Each row was made from one walk, in order. Every step used is in the known rows, and no mark comes twice. Write each row's walk.
In the rows, zero is written as 128.
Known rows:
n > q > t: [111 135 136 141 125 111 122 127 151 138 140 118 114 130 119 137 141 126
 124 113 138 128  96 125 114 138 133 149 123 100 112 135 119 133 131 106
 120 119 138  98 137 143 146 119 104 126]
w > v > t > q: [ 99 133 131 154 141 122 151 141 146 139 137 122 133 110  91 142 133 151
 119 120 122 134 148 119 109 135 127 130 112 130 126 136 102 128 103 101
 128 131 153 104 143 174  92 122 118 127]
w > k > q > d: [115 152 134 131  98 121 130 102 120 126 130  80 108 148 154 164 131 157
 141 110 140  95 116 126 111 133 131 124 119 100 152 115 113 132 145 101
 117 105 146  89 120  95 108 146 139 111]
t > q > k: [109 124 143 151 116 142 138 127 130 135 148  98 116 127 139 134 124 149
 124 135 122 140 143 129 107 122 132 128 133 111 128 105 122 125 106 124
 125 129 131 122 125 141  65 112 134 131]
v > w > k > q > d: [148 153 113 130  84 137 122 104 136 121 130  77 108 139 142 162 141 159
 144  99 127  83 105 123 104 139 141 114 129 107 137 111 107 133 142  89
 112  97 141  45 112  94 111 145 127 121]
d > q > t > v > n: [ 97 130 135 161 131  60 144  99 154 130 183 112 116 132  94 142 149 150
 131  94 174 149 116 110 115 155 124 127 110 128 184 133 115 121 151 108
 102 138 154  63 130 115 199 107 113 124]
t > v > n > q: [121 128 144 148 118  98 149 106 145 113 138 116 108 164 126 164 147 137
 123  99 174 143 114 115 120 154 139 136 126 123 129 127 119 124 129 132
 106 128 135 132 134 143 150 104 114 113]
w > v: [125 128 128 142 136 119 146 136 143 133 143 126 128 116 113 131 135 140
 114 135 138 131 135 115 129 132 137 132 123 149 125 147 123 131 130 123
 130 130 155 124 129 137 127 131 126 133]
t > q > j: [113 132 146 158 119 139 121 137 129 155 161 148 125  99 102 131 141 147
 130 123 121 118 142 130 116 130 132 136 126 129 121 134 110 127 105 109
 124 129 137  83 139 155 137 112 128 119]
w > k > q: [143 138 132 124 108 113 132 105 115 132 114 101 108 149 145 163 137 151
 139 122 146 108 106 133 118 132 123 130 132 105 133 104 116 136 150 120
 119 109 137 112 128 119 111 141 135 123]
d > q: [135 135 134 132 127 102 124 130 145 133 149 128 121 121 127 136 134 135
 122 112 145 140 119 110 121 138 132 120 129 147 142 136 123 133 145 131
 124 126 138 107 131 116 137 123 135 125]
k > w > v: [123 127 128 149 135 125 176 137 163 130 133 149 119 103  93 141 128 142
 121 136 114 138 143 123 130 122 150 134 120 136 144 160 127 127 140 135
 130 124 152 103 120 130 138 119 121 134]
q > k > w: [116 120 135 145 113 136 170 119 140 122 128 112 110 118 127 143 114 130
 128 139  98 144 145 134 119 115 151 129 129 106 151 110 142 127 132 135
 127 119 118  91 109 118 101 116 130 136]
v > w > k > q > t: [143 141 107 135 100 122 119  99 140 135 127  93 112 126 115 145 150 154
 147 108 125  91  85 131 108 138 126 131 128  91 127 103 105 137 158  90
 110 101 143  26 116 120 144 143 111 138]
k > q: [135 132 132 128 114 122 138 126 123 140 140 125 111 141 146 151 125 135
 135 127 140 127 112 129 123 138 131 133 132 118 119 116 128 134 149 114
 115 115 133 111 127 115 153 137 140 123]
v > n: [132 122 138 126 128 101 150 117 119 125 137 129 123 137 133 120 129 133
 128 116 144 131 124 119 129 135 118 117 124 126 161 129 128 127 137 123
 120 128 129 144 125 134 132 130 123 117]
v > w > k > q > j: [165 141 120 137  87 135 115 101 121 141 143 113 109 117 121 154 151 154
 145 103 123  89 107 125 116 148 140 125 140 117 122  98 107 143 144  94
 111  97 136  22 120 122 153 138 123 128]
w > v > n: [132 125 138 141 132  90 168 123 132 134 152 124 125 127 121 121 136 144
 113 123 152 136 132 104 133 138 124 118 119 144 159 149 123 128 142 115
 123 130 156 136 125 145 128 135 123 124]
d > q > t > v > w > k: [125 142 105 157 115  98 107  85 172 120 147  92 122 120  73 151 164 161
 139  89 151 113  96 117 105 149 139 126 116 125 149 110  94 126 141 107
 110 121 153  11 122 113 152 111 104 144]
v > w > k > q: [169 140 112 124  98 129 122 104 133 124 106 101 111 142 130 152 144 150
 143 108 131  96  96 128 113 140 134 122 139 113 118  99 107 137 147 113
 113  99 133  71 116 120 107 139 125 134]
t > v: [109 129 125 146 126 125 127 115 138 118 138 123 126 141 111 156 134 137
 136 130 145 141 135 128 130 139 138 132 124 131 126 121 124 119 118 137
 118 135 135 104 130 126 158 113 128 131]
n > q > d: [111 149 137 138 112 131 128 132 148 127 133  99 113 140 147 154 132 133
 119 102 137 118 116 114 111 141 152 131 124 115 122 145 121 133 126 110
 123 115 140 122 131 119 114 121 121 106]
d > q > k > w > v: [128 126 140 163 119 108 187 132 166 133 170 110 103  96 111 152 125 154
 106 130 127 161 141 102 113 130 165 127 126 147 161 140 132 134 152 132
 123 120 158  77 113 109 110 111 138 138]
t > q: [116 133 137 145 132 134 124 139 142 139 138 131 126 123 116 131 134 145
 130 125 134 129 131 132 113 126 126 133 127 121 118 136 115 123 108 128
 125 133 133 137 136 151 103 114 128 127]
t > v > w > k > q > j: [149 142 114 154  84 135 119  81 129 128 153 105 107 131  99 182 155 162
 151 106 140  95 112 120 115 154 149 133 134 120 116  95  98 133 139 101
 102 107 142   4 122 120 185 124 122 133]
n > v > w: [170 136 120 133 132 151 111 130 136 111 133 117 129 126  99 148 136 133
 131 106 140 114 117 124 118 151 150 125 139 146 121 117 118 123 132 133
 123 126 125  88 116 118 139 122 122 152]
q > k > w > v > t: [105 122 130 153 122 129 195 125 146 123 137 102 114  98 106 156 113 136
 117 131  95 147 161 120 115 122 151 126 116 109 160 114 131 133 126 114
 126 119 139  62 116 139  97 125 122 134]
q > j: [125 131 135 139 117 131 125 119 115 145 156 141 125 103 115 127 135 130
 128 123 119 116 139 123 129 134 135 133 125 133 129 128 125 133 124 109
 126 125 129  86 131 132 164 126 128 123]
k > w > v > t: [112 130 123 146 141 117 182 139 157 124 119 145 126  98  85 149 121 132
 122 121  99 137 146 127 121 128 146 131 110 121 148 142 124 130 131 119
 130 121 144  81 126 145 134 127 116 129]

Which walk is each row?
[ 79 147 130 168 130 126 178 150 178 133 135 125 124  93  74 160 125 158
 123 109 101 122 163 121 101 126 151 127  96 109 158 161 108 121 103  97
 127 120 161  67 129 141 114 115 121 117] : k > w > v > t > q > d
[115 125 134 145 128  94 148 102 129 116 146 122 123 151 117 144 138 143
 132 115 160 141 131 118 129 144 126 124 120 128 162 121 124 117 130 131
 111 139 135 123 126 132 161 116 123 121] : t > v > n
[ 91 135 123 160 129  89 125 111 164 133 170 114 122 120  92 150 149 145
 131 109 159 145 116 116 115 147 137 139 112 132 149 129 113 123 139 115
 109 137 154  48 134 110 204 106 119 135] : d > q > t > v
[116 138 129 136 109 107 127  99 122 139 135  91 108 133 127 154 140 152
 143 120 142 106  96 134 114 131 117 139 118  88 146 111 113 135 157  98
 112 110 146  75 128 118 132 140 121 129] : w > k > q > t
[ 97 135 132 163 143 118 178 146 172 136 128 146 123  97  73 148 128 150
 123 119 102 139 151 129 108 124 145 135 108 116 138 150 110 125 110 116
 130 125 149  90 136 169 103 111 115 127] : k > w > v > t > q
[ 94 152 144 150 135 139 123 142 129 119 140  89 132 123  95 172 124 150
 135  93 134 113 146 129  95 149 141 127 108 107 149 123 103 116 101 102
 123 134 136  85 135 131 109 115 123 123] : n > v > t > q > d
[133 135 140 142 117 107 121 123 135 150 176 143 118  96 109 132 141 136
 123 112 140 133 129 109 122 146 140 128 128 153 141 131 120 137 143 110
 122 125 143  64 136 119 177 121 131 119] : d > q > j
[111 132 130 136 118 117 131 123 132 148 152 115 114 128 128 144 132 138
 139 126 134 123 102 129 119 138 126 142 123 101 136 118 126 132 156  97
 111 118 140  60 126 114 182 138 125 131] : k > q > t
[114 134 100 158 118 133 113 110 163 122 152 112 130 118  82 140 150 140
 144 114 125 118 114 128 119 145 140 136 120 118 128 120 111 119 124 111
 109 131 141  27 120 123 196 113 105 147] : q > t > v > w
[114 131 136 158 126 104 191 128 167 127 155  96 108  94 104 165 119 145
 106 117 115 161 150 107 105 135 157 121 114 131 167 123 125 138 143 113
 124 118 150  48 121 126 105 117 131 132] : d > q > k > w > v > t
[146 137 105 142 110 131 111  90 148 100 108 101 125 142 100 156 152 153
 141 110 134 105 120 131 119 142 137 122 131 126 127  98 102 123 117 133
 119 121 135  69 119 128 107 118 112 142] : t > v > w > k
[126 124 147 160 112 132 188 136 167 127 142 108  97 114 125 165 125 140
 106 131 121 151 132 113 114 130 169 143 129 120 126 134 132 136 140 135
 124 108 148  99 119 141  83 107 123 131] : n > q > k > w > v
[137 129 147 131 118  93 146 124 135 125 125 129 109 151 145 138 138 127
 118 100 161 132 106 117 120 145 131 128 130 122 137 133 125 134 139 124
 118 118 126 150 133 146 122 118 113 110] : v > n > q
[ 92 136 125 154 114 112 132 101 139 138 166 104 111 142 112 170 140 147
 146 128 150 130 112 131 118 143 131 152 116 103 130 115 120 123 145 106
 100 126 147  48 128 110 207 123 125 132] : k > q > t > v
[153 158 124 136  98 141 116 108 128 108 131  75 109 145 126 187 141 164
 146  91 152  79 102 120 103 158 156 119 130 116 143 109 106 128 154 106
 111 103 141  47 110  82 123 141 131 135] : n > v > w > k > q > d
[ 94 136 129 159 122 114 125 112 162 126 147 106 115 141 105 164 149 133
 132 108 150 134 107 128 115 146 145 157 115 104 110 130 114 124 124 118
 109 129 144  72 138 137 175 102 103 129] : n > q > t > v
[134 129 156 165 117  94 191 128 158 141 161 160  97 100  96 154 144 140
 109 103 141 135 132 104 123 145 159 138 124 134 146 167 119 136 148 114
 116 111 157  81 130 156 161 110 107 110] : k > w > v > n > q > j
[116 139 142 145 146 138 120 141 128 121 130 114 130 124  85 164 129 141
 135 104 140 127 135 136 104 149 134 131 119 120 133 114 108 120 107 123
 125 136 124 107 140 157 108 114 122 133] : n > v > t > q
[ 98 125 141 156 123 139 171 129 147 126 124 108 114 109 109 152 114 143
 132 123  84 143 156 142  98 117 143 130 120  85 151 103 123 123 103 122
 124 119 116  77 123 150  70 104 126 126] : v > t > q > k > w
[136 127 148 152 126  92 196 132 170 127 133 148 102 125 107 154 138 141
 109 109 151 139 118 111 123 141 152 134 122 133 143 164 126 131 151 131
 118 115 149 129 125 150 127 111 109 116] : k > w > v > n > q
[129 136 139 142 105 129 131 119 109 157 169 137 109 118 132 154 134 137
 134 122 127 119 122 123 123 142 138 137 132 125 121 119 125 138 145 102
 112 113 138  60 130 119 190 136 141 117] : k > q > j
[114 131 144 163 130  80 194 132 180 139 150 139 104 109  91 143 144 142
 110 105 142 138 108 110 118 139 148 146 112 110 157 165 121 130 158 111
 113 114 160  88 126 152 164 113  95 122] : k > w > v > n > q > t
[137 136 139 137  97 121 127  97 104 145 144 114 104 123 133 161 142 152
 139 120 138 103 119 127 121 141 129 133 131 112 135 105 111 142 145 103
 117 107 139  63 130 122 152 139 135 117] : w > k > q > j
[128 136 135 130 142 128 126 123 113 110 123 109 132 129 104 161 120 125
 132 103 134 129 133 129 117 152 136 126 119 123 139 105 123 126 125 122
 128 132 119  98 132 134 129 128 123 134] : n > v > t
[156 145 120 140 110 130 109 104 131 123 135  82 111 132  99 170 150 155
 149  98 149  90  84 130 106 157 138 134 130 100 134 101 104 130 160 102
 108 108 143  29 115 111 146 134 111 152] : n > v > w > k > q > t
[118 120 138 157 120 134 190 129 155 128 154 108 109 103 116 148 118 143
 113 145 109 143 152 116 123 118 161 130 126 127 150 127 137 130 136 134
 128 121 149  91 110 125 103 117 133 140] : q > k > w > v
[165 134 110 124 115 137 112 106 142 112  95 110 127 128 114 129 144 142
 138 110 122  96 111 129 117 129 130 115 134 122 128 108 109 132 132 119
 128 113 132  85 118 133  87 133 113 137] : v > w > k
[111 143 146 159 115  91 198 133 178 123 148 125 101 122 113 158 135 149
 111  98 146 128 133 102 115 139 159 130 113 120 162 175 122 129 147 111
 118 112 159 104 120 127 131 114 115 106] : k > w > v > n > q > d
[132 127 144 137 107 136 141 120 131 123 140  85 104 138 161 150 128 129
 115 120 126 140 120 120 113 131 151 135 138 113 112 107 131 138 126 125
 122 116 123 118 126 132  82 114 128 124] : n > q > k
[123 138 105 162 120 107 115 109 179 129 170 110 127 116  81 145 156 147
 134  97 142 130 109 113 108 154 144 127 119 137 137 125 107 121 142 106
 106 128 151   5 125 112 199 108 108 144] : d > q > t > v > w
[131 128 141 140 116 117 137 116 134 131 162  90 111 122 141 138 127 139
 116 122 139 151 128 107 111 132 140 118 133 138 150 107 130 135 144 123
 120 124 135  99 122 105 100 119 142 131] : d > q > k
[131 122 152 153 110 103 180 116 137 127 159  89 100 140 150 141 134 147
  99 116 159 150 119  96 114 145 143 125 130 127 142 124 127 137 139 110
 118 119 154 135 124 150  79 122 121 120] : w > v > n > q > k
[ 93 147 136 148 118 133 127 143 147 137 147 112 126 124 121 136 132 153
 131 114 127 115 140 129 105 126 133 125 115 114 135 147 109 119 102 106
 127 129 146 126 131 125 106 118 131 115] : t > q > d
[ 85 131 121 151 131 113 123 107 145 128 156 112 129 130  96 148 140 138
 139 125 136 132 125 132 122 135 132 145 112 111 140 123 119 117 125 116
 115 138 144  72 130 123 192 115 114 137] : q > t > v
[126 154 107 147  87 135 125  89 147 112 137  76 109 155 117 186 149 169
 153  98 143  91 113 118 106 148 148 122 122 108 141 102 101 124 134 100
 102 107 148  27 112  88 145 131 129 126] : t > v > w > k > q > d
